What can hang from each mark
k_617: k_512 k_582
k_512: k_352 k_617
k_352: k_253 k_582 k_712
k_712: k_617
k_582: k_352 k_617
k_253: k_352 k_617
k_288: k_352

Each row was made from one small tree. The marks that hang from a mark follow it in brackets, in the order of their numbers. Every link used is in the known rows. Write each row's tree.
Known rows
k_582{k_352 k_617{k_512}}: [ 23.3 -25.3  48.1  15.8  56.5  12.9 -26.1  -2.0 -19.5  32.9 -11.2  10.2
  14.6 -16.1   5.4   1.7 -17.6   2.7   2.1   3.8 -12.8 -61.0   6.0  13.7
 -12.9   0.9   0.2  -1.8]
k_512{k_617}: [ 11.2 -13.9 -25.9  -0.9  32.1  21.1 -30.3   2.6   8.0   1.6 -19.1  28.4
  -2.2  -8.6  15.6  -7.2  -6.5   6.0 -13.2 -17.7  25.5  20.6  29.4  24.0
  -2.6 -20.4 -21.7 -20.7]
k_582{k_352}: [ 10.7  -7.7  16.7   9.7  24.3   7.7 -18.9  -7.6 -15.6  32.8 -31.9  31.8
   6.4  -0.8   4.9 -19.8 -23.6   6.2  -5.3  13.5  -6.9  11.3   7.3  25.5
 -18.4 -18.6   8.4   5.2]
k_288{k_352{k_253}}: [ -5.9 -10.4  -6.6  -7.8  15.6   5.7 -13.6 -27.5   3.1  -6.4  -6.1  45.0
   4.8  -4.7 -20.0  14.6   5.1   3.0 -11.9 -10.6  -6.4  25.0  -1.2   8.4
 -11.9 -19.6 -31.0  -7.2]
k_617{k_512{k_352{k_253 k_712}} k_582}: [ 21.0   4.8  13.0  14.1  -2.2   7.9  15.2  22.6   4.3 -15.0   0.3   6.7
  -8.0   0.4  30.2  16.4 -23.2   3.4   7.4 -24.6   0.1 -28.1  36.1  -0.3
  -3.2   9.1  13.6  -4.9]
k_582{k_617{k_512{k_352{k_253 k_712}}}}: [  3.0  -4.5  24.1  -0.2  26.4   1.4  -4.0  15.1  -3.3 -14.2  -3.5   4.9
  -8.8 -11.9  25.0  30.4  -9.4   8.3   9.6 -25.2   6.3 -32.5  11.4  14.7
  -5.1   9.5  -3.7  -7.7]
k_288{k_352{k_253 k_712}}: [-20.5   2.1 -15.7  -9.5   9.9  13.6  -3.1 -22.9  16.1 -23.0  -8.9  34.1
  -3.5  -2.4 -10.2  16.1  -4.2  10.3  -2.6  -6.6   6.3  38.1   3.5  15.8
 -11.0  -4.9 -13.8  -5.8]
k_253{k_352{k_712} k_617{k_512 k_582}}: [ 21.9   5.6  -1.5  21.9  13.6  63.3  -9.4  32.4  15.0 -10.9  21.0 -19.6
   8.0 -26.0  29.0 -29.0 -30.2   5.6  -8.0  10.4  43.9 -21.5  39.2  17.9
   0.0   6.9  39.3  -2.8]
k_253{k_617}: [ 13.2 -10.1 -20.5   6.4  30.8  31.7 -23.7  -3.2   7.4   0.7  -6.1  16.3
  16.1 -20.3  10.4 -21.5 -16.2   7.9  -7.5   8.7  19.8  11.6  16.5  20.6
 -23.2 -22.4  -4.1   1.1]
k_512{k_352{k_253 k_712} k_617}: [-16.8   5.8 -17.4  -3.9  -4.6   7.7 -10.0  27.6   9.2 -29.8 -27.2  22.7
 -29.3  -4.2  27.8  13.0   8.0   4.6  -3.5 -32.7  24.9  39.7  23.4  23.7
   3.6 -10.7 -14.7 -14.1]
k_582{k_352{k_253 k_712} k_617{k_512}}: [ -6.5 -14.7  53.2  20.3  51.9   3.9  -8.4  -9.9   0.8   9.4  -6.3   5.4
  -7.8 -18.9   1.1  30.6  -8.5  11.5  17.4  -2.4 -14.2 -44.4   8.1  -3.2
 -12.7   6.2   6.3  -3.7]
k_712{k_617{k_582}}: [ 17.9  -2.1  -4.5  23.8  21.3  22.7  -2.9  -2.0  -6.7  10.3 -15.8  12.5
  -5.0  14.7  24.0 -21.1 -12.6  15.2 -17.1  -5.7  11.9 -29.3  19.2 -12.9
 -20.0   5.8   5.9 -17.0]
k_582{k_352{k_253 k_712} k_617}: [-28.4 -10.3  34.0  20.8  48.9   0.9 -16.8 -12.4  -0.4  11.9 -30.6  10.6
 -13.6  -1.4   2.5  23.3  -4.8  28.0   4.0   9.6 -13.0  -0.9   3.6   5.0
 -21.1  -4.0  12.0  -6.6]
k_617{k_512}: [ 42.3 -13.6   6.2  -1.9  32.0  13.8 -11.5 -11.1  -3.2  15.5   0.5  25.0
  17.3 -19.3   9.4  -2.1 -30.3  -1.9   7.6  -5.9  11.3 -29.1  18.6  20.2
  -9.4  -8.2  -7.2  -2.1]
k_617{k_512{k_352} k_582}: [ 49.9  -6.4   7.0   9.1   1.1  20.2  -4.3  26.8 -14.5   9.9  -0.8   9.0
  13.9   6.4  30.6 -12.7 -34.4  -8.3  -9.8 -16.7   2.0 -43.6  33.8  11.5
  -0.8   3.5   6.9  -4.2]
k_512{k_352{k_253 k_712{k_617}}}: [-19.4  19.7   5.2   1.2 -15.6  -3.0  13.8  13.4  -8.6 -21.7 -29.4  23.4
 -34.2   1.7  27.8  -5.3  10.1   6.0  -0.5 -20.4  22.1  10.5  -5.6   8.2
 -13.4   8.2  -2.6  -5.2]
k_512{k_352}: [ 19.5   2.7 -13.7 -10.9  -4.8   8.8 -16.2  17.8 -16.6   8.5 -30.8  29.1
   4.5   3.9  25.5 -22.0 -22.3  -0.3 -11.7  -8.5  11.3  20.1   7.8  41.6
  -8.4 -15.6  -1.0  -5.0]
k_288{k_352{k_582}}: [ 20.3 -10.2 -18.5 -12.4  -6.7  26.0 -30.2  -8.9  -2.0 -10.4  -5.4  27.1
  35.6  19.0  -3.8 -19.9 -20.9  27.8 -21.1  12.8  -2.9  19.1  -0.3  19.7
 -19.7 -24.5 -17.4   0.4]

Write each row's tree
[ -3.9 -17.1  20.0  39.0  32.9  11.9 -20.9   7.6   4.3  11.8 -19.9  22.2
 -16.2   6.0   6.3  14.8   7.9   9.6 -12.0 -12.9 -22.1  -9.3  39.5 -15.2
  -5.2 -17.3  -6.9 -14.1] | k_512{k_617{k_582{k_352{k_253}}}}
[ 11.5  -4.5  44.5  32.3  24.8  11.8  11.4   0.2   9.8   9.3  -4.7   5.9
  -5.8  -4.6   8.9  21.9 -21.3   7.2  10.1   2.9 -21.3 -41.1  35.1 -15.9
  -8.7   6.2  20.3   4.2] | k_617{k_512 k_582{k_352{k_253 k_712}}}
[ -1.0  -5.1  39.0  23.2  25.9  19.1   6.6  -1.5  12.9  -7.9   4.2   5.7
  -5.3 -40.5   2.5   8.7  -2.5  -3.4  23.1   5.4  -0.8 -20.0  15.1  -4.6
 -14.5  -7.3   6.1  19.5] | k_582{k_352{k_253{k_617{k_512}} k_712}}
[  1.8 -14.7  -6.0   3.6   0.2  30.6 -26.9 -10.2  12.9 -31.0  18.2  19.5
  25.0  -6.6 -16.1   1.3   7.6  24.6 -12.7   9.3  -8.0  16.3   2.7  -4.3
 -25.2 -35.9 -26.3  10.1] | k_288{k_352{k_253{k_617} k_582}}
[ 20.5   1.8  34.7   2.6  -5.3  -5.2  16.3   9.3 -21.2  -5.2  -3.8  29.3
 -21.3 -16.4  17.6   2.4  15.8 -11.4   6.7 -35.5  11.9 -48.1  -4.2  -4.0
  -6.0   3.5 -25.1  -1.6] | k_712{k_617{k_512{k_352{k_253}}}}
[-21.4  -4.6  10.9  35.4  26.1  17.7 -10.3  13.2  18.8  -3.7 -25.2  11.3
 -23.7   2.6  13.6  16.8   0.3  13.8  -5.1  -9.4  -8.1   6.6  43.5 -10.8
  -3.0  -4.6   8.4 -13.4] | k_512{k_617{k_582{k_352{k_253 k_712}}}}
[-10.5   8.7 -20.8   7.5  -3.2  37.3   4.7  -1.2   4.9 -22.3 -12.2  11.6
  -3.3  17.1  16.7 -23.4  -6.3  11.6 -23.3  -6.7  24.0  -8.2  14.6  -7.6
  -9.7  25.8   6.0 -18.4] | k_288{k_352{k_712{k_617{k_582}}}}
[ 25.4   6.1  14.3   4.7  -1.7  22.3   3.6   6.9   1.1 -19.4   3.5   3.3
   7.2  -1.7  29.2 -15.1 -23.7  26.9   8.9   4.2  28.6 -42.6   6.7  -0.3
 -17.3   5.3   6.9   0.1] | k_352{k_582 k_712{k_617{k_512}}}
[ -7.4   0.4   6.9   2.1   4.4   7.8 -24.0  22.1  -0.6 -23.1 -16.4   0.0
   4.6  25.4  29.1  15.0 -15.0  49.0  -5.3   1.5  -3.9   3.7   2.1  15.2
 -22.9 -14.7   6.3  -9.5] | k_512{k_352{k_253 k_582{k_617} k_712}}
[ 18.0  -8.0  12.1  13.2  11.0  29.1  -5.0   2.1  23.7 -34.6  26.9  -2.2
  18.9 -22.4  12.5  14.9 -19.2  28.1  19.4   9.8  10.5 -20.0  21.3  -7.9
 -27.0 -21.2   2.3  14.2] | k_352{k_253{k_617{k_512}} k_582 k_712}
[  1.0  -1.2  -2.5   5.0   5.4   7.7 -11.5  -9.2  17.5 -15.8 -11.0  15.5
   8.8  14.4  12.5  18.0 -24.6  49.0   7.7  12.5   0.9  27.2  11.1  11.5
 -28.1 -26.9   6.8   0.9] | k_352{k_253 k_582 k_712}
[ -4.9  -0.6  -7.3  14.8   9.5  26.7 -15.5   0.5  26.0 -31.2   5.0   3.3
  13.1  -5.9  12.6   7.2 -15.2  43.6   5.6  19.1   7.0  22.3  15.0  -0.9
 -33.8 -30.3   6.6   9.6] | k_352{k_253{k_617} k_582 k_712}
[ 14.3 -10.8   6.2   3.9  22.2  33.1 -54.9  18.3  -9.8  14.0  -8.7  -2.2
  25.3  17.7  15.7 -20.0 -25.5  49.9 -25.2  25.1  17.4   0.1  -0.8  39.0
 -17.2 -23.0  17.2 -16.7] | k_253{k_352{k_582{k_617}}}
[ -9.1  -9.3 -17.8  -9.9  15.0  35.5 -36.9  -3.9   5.5 -25.3  -9.2   4.5
  30.2  22.8  10.4  -4.6 -22.7  44.0 -19.0  16.8   6.7   4.2  -0.7  18.5
 -17.9  -5.7   0.0 -13.5] | k_288{k_352{k_582{k_617} k_712}}
[ -8.6  12.4 -16.1  -9.8 -22.0  29.8  -7.7  -2.2   1.6 -36.8 -11.8  15.3
   9.0  18.8  12.4 -31.5  -5.5  30.5 -15.0   9.2  24.8   8.4  -7.5   6.8
 -17.3   2.5  -5.7  -4.2] | k_288{k_352{k_582 k_712{k_617}}}
[-14.7  -1.5 -14.5   2.2  -6.8  37.8 -17.2  -4.6  25.7 -48.4  10.9  10.2
  17.8  -3.2  -5.7   2.9   0.7  32.6  -7.6  13.0   5.8  28.1   6.3   0.0
 -25.4 -23.2  -9.8  10.8] | k_288{k_352{k_253{k_617} k_582 k_712}}
[ 13.2   8.1  12.5  -5.3  -4.4   0.1  11.4  12.8   0.2 -16.8  -7.6  20.7
 -12.8 -13.4  22.1  14.7 -13.7  -3.4  16.9 -24.5  10.3  -7.0  14.2  18.8
  -1.1   0.3  -2.3   1.9] | k_617{k_512{k_352{k_253 k_712}}}
[ 14.1  -2.9   2.4   7.5 -16.0  19.2 -21.1  24.9   2.0 -22.6  -1.9  11.6
  15.2  -0.2  18.2  -7.6  -2.8  23.7  -7.7   3.2  -6.8  13.1   7.3   9.3
 -26.6 -40.3  -8.2  14.0] | k_512{k_352{k_253{k_617} k_582}}
[ 26.9   3.6   4.4   6.0  -7.0  53.9 -21.7  32.7  12.4 -22.5  23.0 -12.8
  23.4 -23.2  22.9 -36.1 -30.6  24.7  -2.0  26.6  44.3  -7.8  16.9  31.1
  -9.8 -12.6  32.9  11.3] | k_253{k_352{k_582 k_712} k_617{k_512}}
[-10.9  -1.3 -13.6  -6.6 -11.1  17.9 -12.9 -14.3  15.6 -31.7  -2.7  25.6
  15.0  15.9  -4.8  12.5 -12.0  36.2  -7.3   6.6  -2.5  34.6   2.5   7.2
 -20.4 -20.4 -11.3   1.3] | k_288{k_352{k_253 k_582 k_712}}
[ 20.3  15.5  20.3   2.2 -16.9  35.7  -5.1  25.4  -4.1 -14.8   5.5  -2.6
   0.1  -6.2  25.8 -36.5 -19.6  25.4  -2.0  13.4  46.9 -26.1  -1.0  21.8
  -2.7   7.3  23.5  -1.8] | k_253{k_352{k_582 k_712{k_617{k_512}}}}
[-19.3   9.4   2.0  -0.4 -18.1  15.1   0.4 -11.4   6.3 -40.4  -5.4  20.9
  -6.3  14.5  -0.7   0.1  10.5  34.5  -7.4   1.7  10.2  10.5 -10.2 -11.7
 -20.7  -3.4 -15.1  -3.5] | k_288{k_352{k_253 k_582 k_712{k_617}}}
[ 39.2  -6.4  16.2  22.6  23.5  25.0   4.1   0.2  -8.0   7.9   4.1   9.1
   1.3  -3.8  22.9 -13.5 -15.1   0.9  -2.8 -12.7  15.5 -71.4  27.7 -16.9
 -12.3  14.0  -1.8 -13.4] | k_712{k_617{k_512 k_582}}
[-28.4  -1.2 -19.1   0.6  12.3  30.3  -5.3 -14.0  22.4 -39.7   5.9  20.6
   0.0 -22.3  -8.6   3.9   7.7   6.7  -4.0  -1.3  14.3  37.0   7.7   4.7
 -17.0 -10.4 -13.9   2.6] | k_288{k_352{k_253{k_617} k_712}}
[  7.9  -0.9  28.2  34.9  14.7  18.9  -2.4   2.8 -20.4  29.0 -28.4  14.9
  -8.8  15.4  18.0 -31.7  -7.6   8.7 -18.4   8.1  -9.3 -35.8  12.9 -14.2
 -19.4   5.8  15.8  -5.1] | k_712{k_617{k_582{k_352}}}
[ 13.5 -12.5  12.6  39.8  28.6  39.0 -19.5  12.0  -0.3  19.5 -12.9  -0.4
  14.1  -7.0  13.2 -27.4 -17.6   8.0 -16.8  20.9 -12.0 -19.1  30.8  -1.4
 -21.1 -16.0  21.3   6.4] | k_253{k_617{k_582{k_352}}}
[ 18.4  -7.7  21.7  37.1  25.5  44.5   1.4  19.5   9.0  -0.1   5.7 -11.0
  11.9 -22.8  22.5 -18.9 -27.8   0.5   4.2  13.1   4.1 -45.8  39.6  -7.1
 -12.8   6.7  35.6  11.5] | k_253{k_617{k_512 k_582{k_352{k_712}}}}
